Each row comes from the steps of one walk. Every step used is in the known rows, and no mark comes twice. Write the walk behind each row, first mark first.
Known rows:
r > u > t > e > n > f > m: -.37	-.14	.10	.67	.19	-.41	.68	.08	-.13	.48	.17	.07	-.07	.28	.06	-.49	.13	.23	-.42	-.04	-.28	.39	.11	-.08
b > u > t > e > n > f: -.20	-.24	.09	.43	.10	-.14	.68	.21	.04	.37	.25	.19	-.35	.24	-.05	-.39	.27	.03	-.44	-.09	-.18	.09	-.14	.18
x > m: -.13	-.23	-.23	.29	-.03	-.16	.17	.52	-.14	-.13	-.24	-.09	.06	.01	-.10	-.29	.39	-.02	-.48	.22	-.24	.47	-.21	-.10
n > f > m > x: -.26	-.25	-.03	.40	.01	.09	.44	.50	-.24	-.09	.05	-.18	.07	-.07	-.22	-.46	.38	.06	-.38	-.12	-.13	.52	-.02	-.06
a > u > b > e > t: -.38	-.38	-.01	.59	-.28	.11	.49	.07	.01	-.21	.05	-.15	.40	-.19	-.37	-.34	.64	.26	.04	-.17	-.33	.10	-.16	-.06
t > u > b > e > n > f: -.33	-.12	.14	.46	-.19	-.12	.75	.47	.10	-.10	-.08	-.18	.00	.04	-.27	-.41	.58	.35	-.25	-.21	-.05	.20	.00	-.11
r > u > a: -.08	-.08	-.33	.28	-.10	.00	.23	.25	-.01	.02	-.29	.00	.07	-.04	-.10	-.37	.11	.02	-.49	.10	-.43	.14	-.02	-.27
a > u > t > e > b: -.18	-.17	-.05	.52	-.07	-.04	.50	.03	-.02	.04	.02	.13	.24	.07	-.03	-.55	.42	.26	-.06	.03	-.53	.20	.00	-.14
b > u > t > e: -.24	-.40	-.19	.34	.11	-.07	.44	.12	-.10	.16	.15	.15	-.14	-.08	-.13	-.34	.02	.07	-.26	.08	-.33	.05	-.23	.02
n > e: -.09	-.30	-.07	.25	-.14	-.06	.10	.34	-.43	-.21	-.27	-.18	-.03	-.16	-.19	-.35	.29	.12	-.49	.09	-.19	.32	-.13	-.11
t > e > b: -.14	-.20	-.02	.20	-.02	.15	.34	.14	-.15	.02	-.16	-.12	.41	-.06	-.07	-.40	.35	.21	-.20	.32	-.43	.06	.01	-.10
e > b: .18	-.12	-.16	.24	-.13	.03	.29	.49	-.14	-.10	-.23	-.08	.40	.02	-.14	-.36	.48	.15	-.30	.22	-.35	.05	-.02	-.04
a > u > t > e > n: -.24	-.29	-.14	.51	-.11	-.23	.53	.05	.01	.11	-.01	.11	-.25	.14	-.06	-.47	.39	.24	-.28	.02	-.36	.10	-.03	-.17
r > u > t > e: -.37	-.20	-.31	.44	.12	-.21	.39	.05	-.22	.34	-.10	.12	.13	-.01	-.03	-.51	.07	.19	-.39	.12	-.51	.15	-.15	-.06
u > t > e > n: -.20	-.27	-.29	.26	-.09	-.28	.48	.13	-.06	.22	.00	.19	-.21	.12	-.17	-.32	.32	.27	-.39	.25	-.25	.03	-.05	-.03
a > u: -.07	-.28	-.10	.49	-.15	.03	.24	.36	-.14	-.28	-.25	-.19	.06	-.01	-.05	-.47	.42	.03	-.29	-.11	-.46	.19	-.25	-.15
f > n > e > t > u: -.35	-.21	.04	.21	-.16	-.14	.38	.38	-.25	.00	-.03	-.19	-.06	-.31	-.15	-.39	.69	.18	-.20	-.14	-.39	.38	.27	-.10
a > u > b > e: -.35	-.32	-.12	.60	-.30	.09	.47	.22	.01	-.39	-.19	-.24	.30	-.15	-.28	-.39	.41	.28	-.06	-.10	-.22	.23	-.34	-.14
a > u > t: -.05	-.25	-.29	.55	-.17	-.22	.37	.32	-.12	-.14	-.08	.11	-.11	.06	-.17	-.49	.38	.11	-.24	-.14	-.46	.20	-.28	-.07
e > t > u > b: -.01	-.43	-.05	.36	-.06	.09	.47	.46	-.13	.06	-.01	-.15	.30	-.27	-.30	-.38	.57	.31	-.09	-.11	-.38	.05	-.01	-.24
m > x: -.10	-.26	-.42	.21	-.15	.20	.26	.53	-.14	-.11	-.24	-.12	.07	-.20	-.31	-.49	.46	.15	-.42	.07	-.23	.16	-.11	-.02
b > u > a: .02	-.31	-.20	.22	-.14	.13	.32	.28	.14	-.14	-.10	.02	-.19	-.16	-.19	-.19	.07	-.13	-.34	.07	-.26	.04	-.10	-.19
u > b > e > n > f: -.26	-.10	-.03	.40	-.28	-.05	.61	.38	.05	-.08	-.07	-.11	.11	.12	-.32	-.31	.56	.29	-.36	-.07	.05	.18	-.18	.15
b > e > n > f > m > x: -.52	-.19	.01	.43	-.22	-.17	.67	.27	.01	-.16	.08	-.18	-.05	.06	-.37	-.41	.47	.23	-.31	-.09	.08	.39	.17	.00
u > a: -.07	-.23	-.33	.12	-.23	.05	.19	.27	-.05	-.24	-.22	.01	-.07	-.09	-.25	-.22	.25	-.01	-.36	.16	-.32	.15	-.07	-.22

Which walk is each row?
-.23	-.12	-.18	.15	-.22	-.11	.20	.44	-.32	-.15	-.27	-.20	-.08	-.22	-.11	-.35	.39	.10	-.43	.11	-.13	.47	-.10	.08
f > n > e
-.33	-.14	.09	.55	-.05	-.21	.61	.14	.00	.20	.11	.15	-.29	.32	.02	-.54	.55	.15	-.38	-.23	-.40	.26	-.06	.00
a > u > t > e > n > f
.05	-.10	.01	.30	-.12	-.09	.40	.54	-.13	.05	-.16	-.02	-.12	.24	-.08	-.34	.57	.06	-.58	-.07	-.21	.10	-.10	.12
e > n > f
.00	.00	-.07	.14	-.28	-.07	.28	.45	-.21	-.07	-.23	-.20	.22	-.16	-.09	-.42	.54	.21	-.27	.19	-.13	.45	.12	.09
f > n > e > b
-.38	-.26	-.15	.52	-.12	-.01	.46	.14	-.06	.14	-.05	-.13	.60	-.16	-.33	-.35	.39	.30	-.13	-.02	-.32	.01	-.08	.03
r > u > b > e > t
.29	-.24	-.03	.33	-.05	.10	.41	.48	-.01	-.03	-.11	-.07	.26	-.06	-.10	-.33	.28	.04	-.24	.12	-.24	-.03	-.06	.02
e > b > u
-.14	-.18	-.20	.27	.00	-.06	.46	.12	-.14	.15	.00	.17	.27	.03	-.15	-.44	.35	.24	-.15	.29	-.40	.10	.02	-.05
u > t > e > b
-.43	-.26	.15	.35	.02	.08	.60	.21	-.06	.15	.09	-.19	-.09	.01	-.15	-.46	.40	.24	-.41	.00	-.07	.41	.19	-.11
t > e > n > f > m > x
-.59	-.25	-.11	.22	-.26	-.14	.48	-.04	.08	-.28	.05	.01	.04	-.21	-.41	-.24	.53	.09	-.02	-.03	-.49	.03	.31	-.40
b > e > t > u > a
.08	-.10	.05	.24	-.20	.03	.39	.48	-.06	.02	-.12	-.19	.09	-.21	-.04	-.39	.36	.09	-.26	.07	-.04	.33	.11	.11
f > n > e > b > u
-.10	-.42	.01	.31	-.14	-.03	.11	.22	-.44	-.03	-.08	-.11	.10	-.17	-.23	-.27	.49	.10	-.39	.00	-.34	.19	.04	-.05
n > e > t
.04	-.03	-.03	.12	-.32	.08	.40	.30	.16	-.03	-.10	-.06	-.06	-.24	-.11	-.31	.28	.03	-.22	.13	-.03	.40	.28	-.04
f > n > e > b > u > a
.02	-.33	-.15	.37	-.06	.08	.44	.61	-.10	-.09	-.24	-.23	.15	-.26	-.24	-.45	.34	.32	-.18	-.05	-.26	.19	-.17	-.29
t > u > b
.25	-.17	-.09	.22	-.18	.18	.40	.32	.22	-.06	-.09	.05	.10	-.06	-.16	-.25	.18	-.01	-.20	.15	-.24	.01	.09	-.19
e > b > u > a
-.14	-.34	-.01	.30	-.01	-.06	.37	.37	-.22	-.02	-.04	-.10	.14	-.16	-.19	-.38	.59	.13	-.19	-.09	-.57	-.04	.11	-.22
e > t > u
-.12	-.24	-.24	.34	-.36	-.07	.54	.31	.07	-.16	-.18	-.14	.13	-.03	-.39	-.21	.39	.39	-.27	.17	.06	.03	-.13	-.02
u > b > e > n
-.08	-.46	.15	.40	-.10	.07	.36	.38	-.29	.03	-.04	-.21	.15	-.35	-.31	-.39	.53	.38	-.19	-.17	-.21	.28	.13	-.30
n > e > t > u > b
-.55	-.33	.00	.36	-.12	-.21	.48	.13	-.14	-.21	.03	-.12	.18	-.20	-.33	-.32	.58	.15	-.05	-.08	-.53	-.03	.12	-.19
b > e > t > u
-.40	-.28	-.13	.40	-.17	-.04	.56	.38	-.04	-.32	-.18	-.24	.22	-.29	-.40	-.40	.34	.38	-.08	.00	-.22	.16	-.11	-.25
t > u > b > e
-.31	-.23	.09	.49	.08	-.35	.66	.09	-.18	.25	.25	.08	-.21	.24	-.07	-.34	.23	.20	-.35	.04	-.18	.37	.04	-.07
u > t > e > n > f > m
-.22	-.13	-.30	.43	.02	-.35	.48	.10	-.04	.46	-.11	.17	-.06	.16	-.03	-.48	.19	.27	-.49	.16	-.34	.03	.03	-.05
r > u > t > e > n
-.22	-.29	.03	.30	-.18	.03	.47	.46	-.17	.07	-.03	-.26	.12	-.42	-.26	-.40	.67	.36	-.11	-.13	-.14	.44	.17	-.10
f > n > e > t > u > b
